What can hang from each mark
W: B D
P: M
M: H
D: H W
R: P
H: D L M W
E: L

Known rows, with every way that one mark hangs from another
H[M]: [ 0.15  0.04 -0.02  0.04  0.07  0.03  0.02  0.09  0.05  0.00 -0.07  0.03
  0.15  0.05 -0.10 -0.08  0.05 -0.03]
P[M[H]]: [-0.21 -0.02  0.04 -0.08  0.10 -0.02 -0.02  0.10 -0.01 -0.14  0.06 -0.01
 -0.13  0.03 -0.03  0.02  0.05  0.10]
M[H[D L]]: [ 0.05 -0.06  0.11  0.07  0.05 -0.01 -0.07  0.03  0.13 -0.06  0.13  0.00
  0.03  0.24  0.06  0.11  0.25  0.28]
D[H[M]]: [ 0.22  0.00 -0.14  0.03  0.10  0.16  0.00 -0.06  0.01  0.00 -0.21 -0.14
  0.17  0.03 -0.02 -0.03 -0.03 -0.09]
R[P]: [-0.08  0.05 -0.04  0.00  0.09 -0.06  0.01  0.00 -0.11  0.01  0.02  0.04
 -0.04 -0.03 -0.15  0.02 -0.09 -0.15]
H[M W[B D]]: [ 0.33  0.25  0.08  0.22  0.00  0.11 -0.28  0.16  0.05  0.10  0.00  0.16
  0.05  0.13 -0.03 -0.25 -0.06 -0.01]
R[P[M[H[D[W]]]]]: [-0.31 -0.15  0.01  0.02  0.27 -0.17  0.10 -0.01 -0.20  0.02  0.19  0.13
  0.01  0.02 -0.15  0.04  0.11  0.01]
D[H[L W[B]]]: [ 0.46  0.19 -0.03  0.11  0.00  0.27 -0.19 -0.01  0.10 -0.01  0.02 -0.12
 -0.15  0.06  0.16  0.06 -0.11 -0.09]
P[M[H[D L]]]: [-0.07 -0.06  0.03 -0.02  0.08  0.01 -0.02  0.11  0.13 -0.12  0.17 -0.03
 -0.07  0.15  0.03  0.13  0.12  0.24]
D[H[L] W[B]]: [ 0.35 -0.01 -0.02  0.12  0.19  0.23 -0.05 -0.19 -0.10  0.01  0.01  0.07
  0.06 -0.04  0.27  0.14 -0.03 -0.09]
W[B]: [ 0.11 -0.01  0.10  0.06  0.06 -0.02 -0.16  0.06 -0.02  0.00  0.05  0.15
  0.05 -0.05  0.01 -0.04 -0.08 -0.06]
M[H[L W[D]]]: [ 0.15  0.29  0.10  0.18 -0.09  0.19 -0.17  0.04  0.10 -0.01  0.08 -0.02
 -0.24  0.31  0.14 -0.01  0.17  0.27]
R[P[M[H[L W]]]]: [-0.01  0.29 -0.03  0.03  0.11  0.07  0.01  0.23  0.02 -0.11  0.17 -0.09
 -0.38  0.12 -0.12  0.11  0.03 -0.02]
R[P[M]]: [-0.18  0.07 -0.15 -0.10  0.14 -0.07  0.04  0.09 -0.13 -0.06  0.06  0.02
 -0.13 -0.13 -0.16  0.03 -0.19 -0.17]
E[L]: [ 0.06  0.05  0.03 -0.01  0.04 -0.13  0.05  0.03  0.00  0.03  0.11  0.00
 -0.07 -0.02 -0.11  0.02  0.20  0.04]
M[H[W]]: [ 0.00  0.14  0.14  0.11 -0.03  0.02 -0.06  0.08  0.06  0.00  0.08 -0.10
 -0.19  0.18 -0.06 -0.05  0.18  0.08]
M[H[L]]: [ 0.06  0.07  0.12  0.06  0.04  0.10 -0.02  0.05  0.10 -0.13  0.08 -0.01
 -0.08  0.18  0.09  0.13  0.20  0.20]
R[P[M[H]]]: [-0.30  0.06 -0.01 -0.06  0.19 -0.09  0.02  0.12 -0.10 -0.12  0.09  0.04
 -0.17 -0.01 -0.16  0.05 -0.03 -0.06]
H[D[W] L M]: [ 0.28 -0.08 -0.01  0.15  0.15  0.07  0.10  0.00  0.05  0.10  0.06  0.11
  0.26  0.16  0.02  0.05  0.23  0.09]

Rows
[ 0.19 -0.09  0.01  0.10  0.18  0.11 -0.06 -0.23 -0.17  0.09 -0.03  0.09
  0.12 -0.09  0.17  0.02 -0.07 -0.15]  D[H W[B]]
[ 0.27  0.28  0.22  0.23 -0.02  0.17 -0.33  0.11  0.10 -0.01  0.15  0.12
 -0.20  0.26  0.16 -0.04  0.09  0.20]  M[H[L W[B D]]]
[ 0.39  0.34 -0.05  0.18 -0.06  0.25 -0.12  0.12  0.15  0.04 -0.02 -0.03
 -0.04  0.26  0.04 -0.08  0.07  0.13]  H[L M W[D]]
[ 0.37  0.10  0.07  0.18 -0.03  0.07 -0.20  0.15  0.17  0.05  0.21  0.03
 -0.03  0.13  0.03  0.01  0.01  0.05]  H[D L W[B]]
[ 0.24 -0.03 -0.12  0.06  0.12  0.23  0.12 -0.24 -0.08  0.01 -0.06 -0.07
  0.02  0.02  0.24  0.17  0.06 -0.02]  D[H[L] W]
[-0.20  0.07  0.00  0.02  0.10 -0.16 -0.05  0.14  0.00  0.01  0.20 -0.06
 -0.19  0.11 -0.26 -0.01  0.02 -0.01]  R[P[M[H[D W]]]]
[ 0.11  0.00  0.25  0.17  0.03 -0.09 -0.27  0.13  0.09  0.06  0.21  0.06
 -0.04  0.20 -0.06 -0.12  0.13  0.10]  M[H[D W[B]]]
[ 0.61  0.22 -0.05  0.16  0.06  0.29 -0.17  0.10  0.16  0.01 -0.05 -0.10
  0.01  0.13  0.06 -0.01 -0.05 -0.12]  D[H[L M W[B]]]
[-0.03  0.07  0.01 -0.04  0.08  0.10  0.00  0.14  0.08 -0.20  0.11 -0.04
 -0.19  0.10  0.08  0.16  0.10  0.16]  P[M[H[L]]]
[ 0.41  0.15 -0.03  0.16 -0.02  0.09 -0.03  0.16  0.22  0.08  0.07 -0.10
  0.06  0.24 -0.09 -0.02  0.15  0.07]  H[D L M W]
[-0.13 -0.01 -0.03 -0.03  0.21 -0.06 -0.01  0.13  0.00 -0.11  0.19  0.02
 -0.10  0.11 -0.12  0.15  0.05  0.08]  R[P[M[H[D L]]]]
[-0.03 -0.22  0.26  0.17  0.20 -0.13 -0.13 -0.06 -0.08  0.07  0.18  0.26
  0.16  0.10  0.05 -0.03  0.22  0.10]  M[H[D[W[B]]]]
[ 0.29  0.00 -0.02  0.08  0.07  0.06  0.01  0.10  0.18  0.02  0.03  0.01
  0.21  0.17 -0.04  0.03  0.13  0.12]  H[D L M]
[ 0.14 -0.10  0.00  0.10  0.09  0.03  0.10 -0.10  0.00  0.07  0.13  0.08
  0.13  0.09  0.13  0.13  0.17  0.11]  H[D[W] L]
[ 0.12 -0.15  0.03  0.12  0.16 -0.07  0.10 -0.04 -0.02  0.15  0.02  0.12
  0.33  0.09 -0.07 -0.07  0.19  0.02]  H[D[W] M]
[ 0.51  0.14  0.07  0.21  0.04  0.08 -0.19  0.24  0.23  0.06  0.13  0.05
  0.10  0.18 -0.05 -0.06  0.06  0.01]  H[D L M W[B]]
[ 0.40  0.08 -0.14  0.03  0.09  0.27  0.02 -0.04  0.09 -0.05 -0.16 -0.15
  0.13  0.10  0.08  0.07  0.01 -0.03]  D[H[L M]]
[ 0.38  0.01 -0.12  0.12  0.18  0.26  0.15 -0.15 -0.02  0.03 -0.14 -0.06
  0.17  0.07  0.14  0.11  0.12 -0.04]  D[H[L M] W]
